Each row was made from one small tree. Brackets hold a mark, then the marks that hang from it, in alphabetical order. Every link used is in the known rows. Write each row's tree.
Known rows:
[sudamu [demus ramufo] fusug [parog timo]]: [ -8.5  19.8 -14.9  10.6  -3.4 -32.7  -9.2  34.2  12.3  21.8  13.7  35.9
  -2.0 -19.1  30.4  33.6  19.5  -5.4 -21.3  12.6   0.8]
[sudamu [demus [fusug ramufo]] parog]: [ -6.2  16.0   0.9 -12.8  17.0 -21.0 -35.7  -3.9  -8.2   5.6   8.0  17.8
   2.2  -8.4   9.4  13.5 -20.7 -35.7  17.0  -2.7   7.2]
[timo digu]: [ 42.9 -12.4  14.0   3.2  10.7   7.9   4.6 -12.3  30.2  -0.6  10.0  -5.2
  -2.3  12.7 -25.5 -24.4  -4.3  29.5 -24.6  17.8  -6.8]
[timo digu [parog [sudamu fusug]]]: [ -9.1  -3.0   0.3  33.6  -3.5  -0.2  -8.4  15.9  13.6  -7.7   5.4 -46.7
  30.0  16.5   6.9 -16.9  -9.5  50.2  13.8  12.4  12.6]
[ramufo [demus fusug sudamu]]: [ -4.4 -19.8   6.0 -10.8   8.0  23.3 -17.3 -30.3  15.3 -15.8   2.5  -1.7
   9.7  -1.0 -15.9 -24.6   6.1  -8.1  19.2 -23.7   7.4]
[sudamu demus [fusug ramufo] parog]: [ -7.0  16.4   4.2   3.6  27.7 -47.9 -34.3  11.7  17.8  15.2  -0.8  26.1
  -0.3  -8.5  18.2  29.9 -12.1 -12.7   6.4  -7.2   8.5]
[fusug ramufo [sudamu demus [parog digu]]]: [ 12.8   5.0  -0.5  -8.9  -2.8 -12.0  20.6  -1.1 -33.5  17.6  -9.9  -7.5
 -21.1   4.8   0.3  19.0 -15.8 -13.9   4.0   0.8  -6.6]
[timo [parog sudamu]]: [ -2.7 -18.6 -11.5  31.9  -7.0  13.7 -11.9   7.9  23.5 -17.8   3.5 -55.9
  23.4  26.7  -8.9  -9.0   6.4  15.5  -8.6  15.1  15.3]
[demus fusug]: [ 10.0 -21.1  -0.3   8.3  10.3  13.4 -14.2 -17.7  30.6 -13.3   9.2   9.3
  25.9  10.3 -17.7 -15.5  -6.3   0.1   1.7   1.4  -1.8]
[sudamu [demus ramufo] [parog digu]]: [  0.3  10.5   3.1 -17.5 -16.9  -8.2   7.1  24.6 -16.8  16.5 -18.5  19.1
 -48.2 -15.2  -4.5   6.3  -6.9 -15.0 -33.5  23.4   9.5]
[demus ramufo [sudamu fusug parog]]: [-21.3 -11.5   0.5  -0.8 -23.9 -22.7 -19.8 -16.3 -20.1  16.1  -7.2  -5.2
  14.7   7.2  -0.4   1.1 -13.6  28.2   0.2 -13.2  29.6]
[sudamu demus fusug]: [  6.0 -11.2   0.7  14.9  32.7 -22.7 -23.6  18.8  59.3   7.3   3.1  28.1
  -1.9  -5.5   6.4   6.6  12.3  -0.1  -3.0   0.0  -2.0]
[timo [parog digu [sudamu [demus ramufo] fusug]]]: [-32.9   0.8  -4.5  10.5 -25.8   3.1   9.3  45.5 -15.9   6.1  -8.4 -23.4
 -10.7  -3.9  19.4   4.9  -8.0  -1.7   6.1   5.2  10.4]
[ramufo [demus sudamu] fusug]: [-13.0 -10.5  13.1 -17.7  21.6  12.7 -15.0 -18.6  25.6 -15.9  -9.8   2.6
  -8.7  -5.9  -8.9 -25.2  17.9   2.1  10.3 -25.7   2.3]
[ramufo demus]: [ 26.5  -8.1  18.1   3.8  27.8   5.4 -18.4  -6.4  53.8 -17.8  -2.0  16.1
 -15.6  -0.3 -18.0  -6.9  17.9 -11.0 -21.5  -0.3  -5.4]
[timo digu [parog [sudamu demus]]]: [  4.2   5.0  -3.7  13.5   1.9   9.9 -11.2  29.2  13.2  -2.0  13.3 -53.7
  -9.3   5.1   5.8 -22.0   5.9  15.1   0.0  27.0  10.1]
[sudamu [demus [fusug ramufo]]]: [ 12.8  -3.2   6.3 -15.0  20.0  -0.5 -20.7 -10.5   8.8   2.1  22.4  16.5
   9.3  -1.0  -1.1   3.0 -19.2 -44.8  18.4 -15.1 -11.7]
[timo [parog digu]]: [ 12.5  -9.2   5.9  14.2 -18.0  16.6  22.0   5.4  13.8 -11.5 -13.2 -11.3
  -8.1  12.0 -22.6  -0.4  -3.2  15.4 -34.3  24.0   1.6]
[ramufo [fusug sudamu]]: [  4.2 -21.8   2.9   7.4  11.5   6.8  -2.8 -21.9  17.8 -11.1   5.0 -10.2
  23.8  18.0  -4.2 -18.8   2.6  22.8  14.8 -11.1 -14.1]
[demus ramufo [sudamu [parog digu]]]: [ -5.4 -13.8  -1.9 -20.4 -44.3   9.6  27.0 -13.1 -46.9  15.8 -24.5 -14.9
 -20.6   7.4 -24.8  -6.9 -14.2  16.3 -26.3   5.2  22.1]
[fusug [ramufo demus]]: [ 33.3  -0.9  28.8 -11.9  25.0  -1.2 -15.8 -20.7  27.8 -14.2   7.5  13.9
  -7.2   3.7 -16.5   6.1  -5.9 -33.8 -11.6 -19.4 -13.1]

Write each row's tree:
[ 18.1  -6.8 -28.9  24.2 -22.1  11.0  59.2   4.0 -10.9   6.7  -9.5  -7.6
   5.6  11.8  -7.0  20.1  21.7  27.4 -27.1  24.5 -12.5] -> [fusug [sudamu [parog digu timo]]]
[  3.7  21.6  -0.2  -5.8 -27.9   0.4  24.0  -6.8 -47.8  10.2  21.2 -11.0
  15.4   0.5  19.3  -9.7  -2.5  37.1   0.5  11.3 -15.7] -> [demus [ramufo [fusug [sudamu [parog [timo digu]]]]]]
[-12.1   4.6 -25.1  14.0 -12.0   9.1  53.7   8.8 -16.5   0.1 -15.4   3.9
   7.4   0.9   7.0  11.3  20.1  29.9  -8.6  15.5 -16.9] -> [ramufo [fusug [sudamu [parog digu timo]]]]
[ -2.3  27.1   1.6   5.5   7.8 -17.6  31.5  20.1   2.1   0.0 -15.6  45.5
  -8.3 -20.4  12.2  46.0   8.4 -11.8 -14.6  -5.0 -14.0] -> [sudamu [fusug [ramufo demus]] [parog digu timo]]
[-27.7  22.0   6.7 -27.0  -8.1  -9.3   3.3  31.4 -21.3   9.9 -25.1  31.0
 -46.2 -26.3  10.3  -1.4  -8.0 -12.1 -15.1  14.3   5.2] -> [sudamu [demus [ramufo fusug]] [parog digu]]
[ -7.0  12.1 -16.2  12.8 -11.1  19.8  38.7   4.0 -19.5 -11.0  -7.0  12.1
   4.5 -10.3   7.5  10.3  19.7   3.2   7.7   7.7 -14.1] -> [ramufo [demus [fusug [sudamu [parog digu timo]]]]]
[ 36.2  -9.2  26.5  -6.1  15.3   2.5  -7.9 -36.0   1.8 -11.0  15.7 -11.0
   9.3  17.3  -9.8   2.5  -9.3 -21.0  13.1 -30.1 -20.2] -> [fusug [ramufo demus] sudamu]
[  3.4 -12.4 -34.7   6.6 -26.0  15.5  58.7   2.3  -9.4  11.9 -20.3  -7.7
  -8.0   4.3 -20.1  15.5  26.1  24.4 -38.5  19.3   6.4] -> [demus [sudamu [parog digu timo]]]
[ 12.9  12.3  -7.1   0.7 -41.0  10.9  20.6 -17.8 -60.9  10.8  33.9 -16.7
  33.0   6.8  12.8  -8.7 -12.9  28.0  11.0  12.8 -10.6] -> [demus [fusug [sudamu [parog [timo digu]]]] ramufo]
[-37.1   8.6   4.4 -21.9   3.7   7.8  10.9   1.5 -10.2  -8.4 -44.3  12.8
 -35.3 -19.1  -8.2 -13.5  10.7  14.0   0.7  -5.6  15.6] -> [ramufo [demus [sudamu [parog digu]]] fusug]
[ 16.4  11.9   1.1  11.9  18.8   3.2  22.6  13.2  13.0  -2.7  20.1  -9.3
  22.2  -3.4  16.2  11.0   8.0   0.9  14.1 -18.3 -22.9] -> [parog [sudamu [fusug [ramufo demus]]] [timo digu]]
[ -0.1  -9.3   0.2  -0.3  24.2  -2.4 -12.0  -0.9  22.8   0.1   8.9  -2.7
   1.5   2.6  11.0 -13.6  12.5   1.1  20.8  -8.7 -14.9] -> [ramufo [fusug [sudamu demus]]]
[ -5.5 -11.5 -13.2  -3.7  17.3  10.1 -15.0   3.1   1.8  -0.8  17.8 -23.1
  22.3   7.8   5.6  -3.8 -14.1 -41.7  35.7 -18.3  -3.4] -> [parog [sudamu [demus [fusug ramufo]]]]
[ 11.4   9.1 -21.6  -2.9 -34.4   2.7  45.2  22.5 -38.8  23.5   3.0  -0.1
 -22.6  -5.5  12.6  22.7  16.1  -6.1 -24.0  20.0 -13.5] -> [fusug [sudamu [demus ramufo] [parog digu timo]]]
[  2.1   6.4  13.0 -20.5   6.1 -11.5 -21.1 -30.9 -11.9  -2.1  -7.9  -8.5
 -11.0   2.2 -12.9   7.5  -5.9 -14.7   0.1 -22.3  17.3] -> [fusug [ramufo [demus [sudamu parog]]]]
[-24.7  -0.3  -0.3  -6.3   3.8   3.9 -31.9 -22.9  -3.2 -12.3 -10.2  -0.7
   3.3  -7.9  -6.6 -13.4   4.0   1.5  19.8  -9.8  26.1] -> [ramufo [demus fusug [sudamu parog]]]
[ -1.4   5.8   9.4  13.1  14.1 -39.2 -25.2  -9.2  12.3   4.1  -4.5  17.4
  22.0   8.5   2.7  25.3 -22.8   8.0   0.9 -10.1   8.3] -> [sudamu [fusug ramufo] parog]
[-16.3  15.1   0.9 -13.3  -8.2 -11.9 -38.7   5.8 -15.2   7.7   9.2  19.5
  -7.9 -13.6  10.9  -2.5 -12.6 -23.6   4.0   9.8  15.3] -> [sudamu [demus fusug ramufo] parog]
[-17.1 -15.0 -14.2 -13.9 -19.0  31.4  19.9  25.0 -26.5   3.8  -1.9 -14.4
  -9.7  -4.7  -0.3 -17.6 -11.4 -30.1  15.0   1.1  -0.7] -> [parog digu [sudamu [demus fusug ramufo]]]
[-20.5  14.2  13.4   4.2  20.7 -12.5 -29.4  -8.2   6.5 -18.3 -13.6   4.3
  -1.2  -5.3  12.2  -8.9  11.4  14.9  19.1  -7.1   2.5] -> [ramufo demus [fusug [sudamu parog]]]
[  3.9  -5.0   7.1 -16.7  -3.0   7.1 -24.7  -0.4   3.1   3.5  22.6  18.1
  -1.8  -7.3   2.2 -13.0 -12.6 -33.3   4.8  -2.6  -3.1] -> [sudamu [demus fusug ramufo]]
[  8.7 -13.5  12.5   6.5  12.1  16.8 -16.7 -26.4  12.5 -21.7  14.1  -3.4
  22.5   6.9  -4.5 -18.9   1.9  -5.3  31.6 -19.0 -11.4] -> [ramufo [demus [fusug sudamu]]]
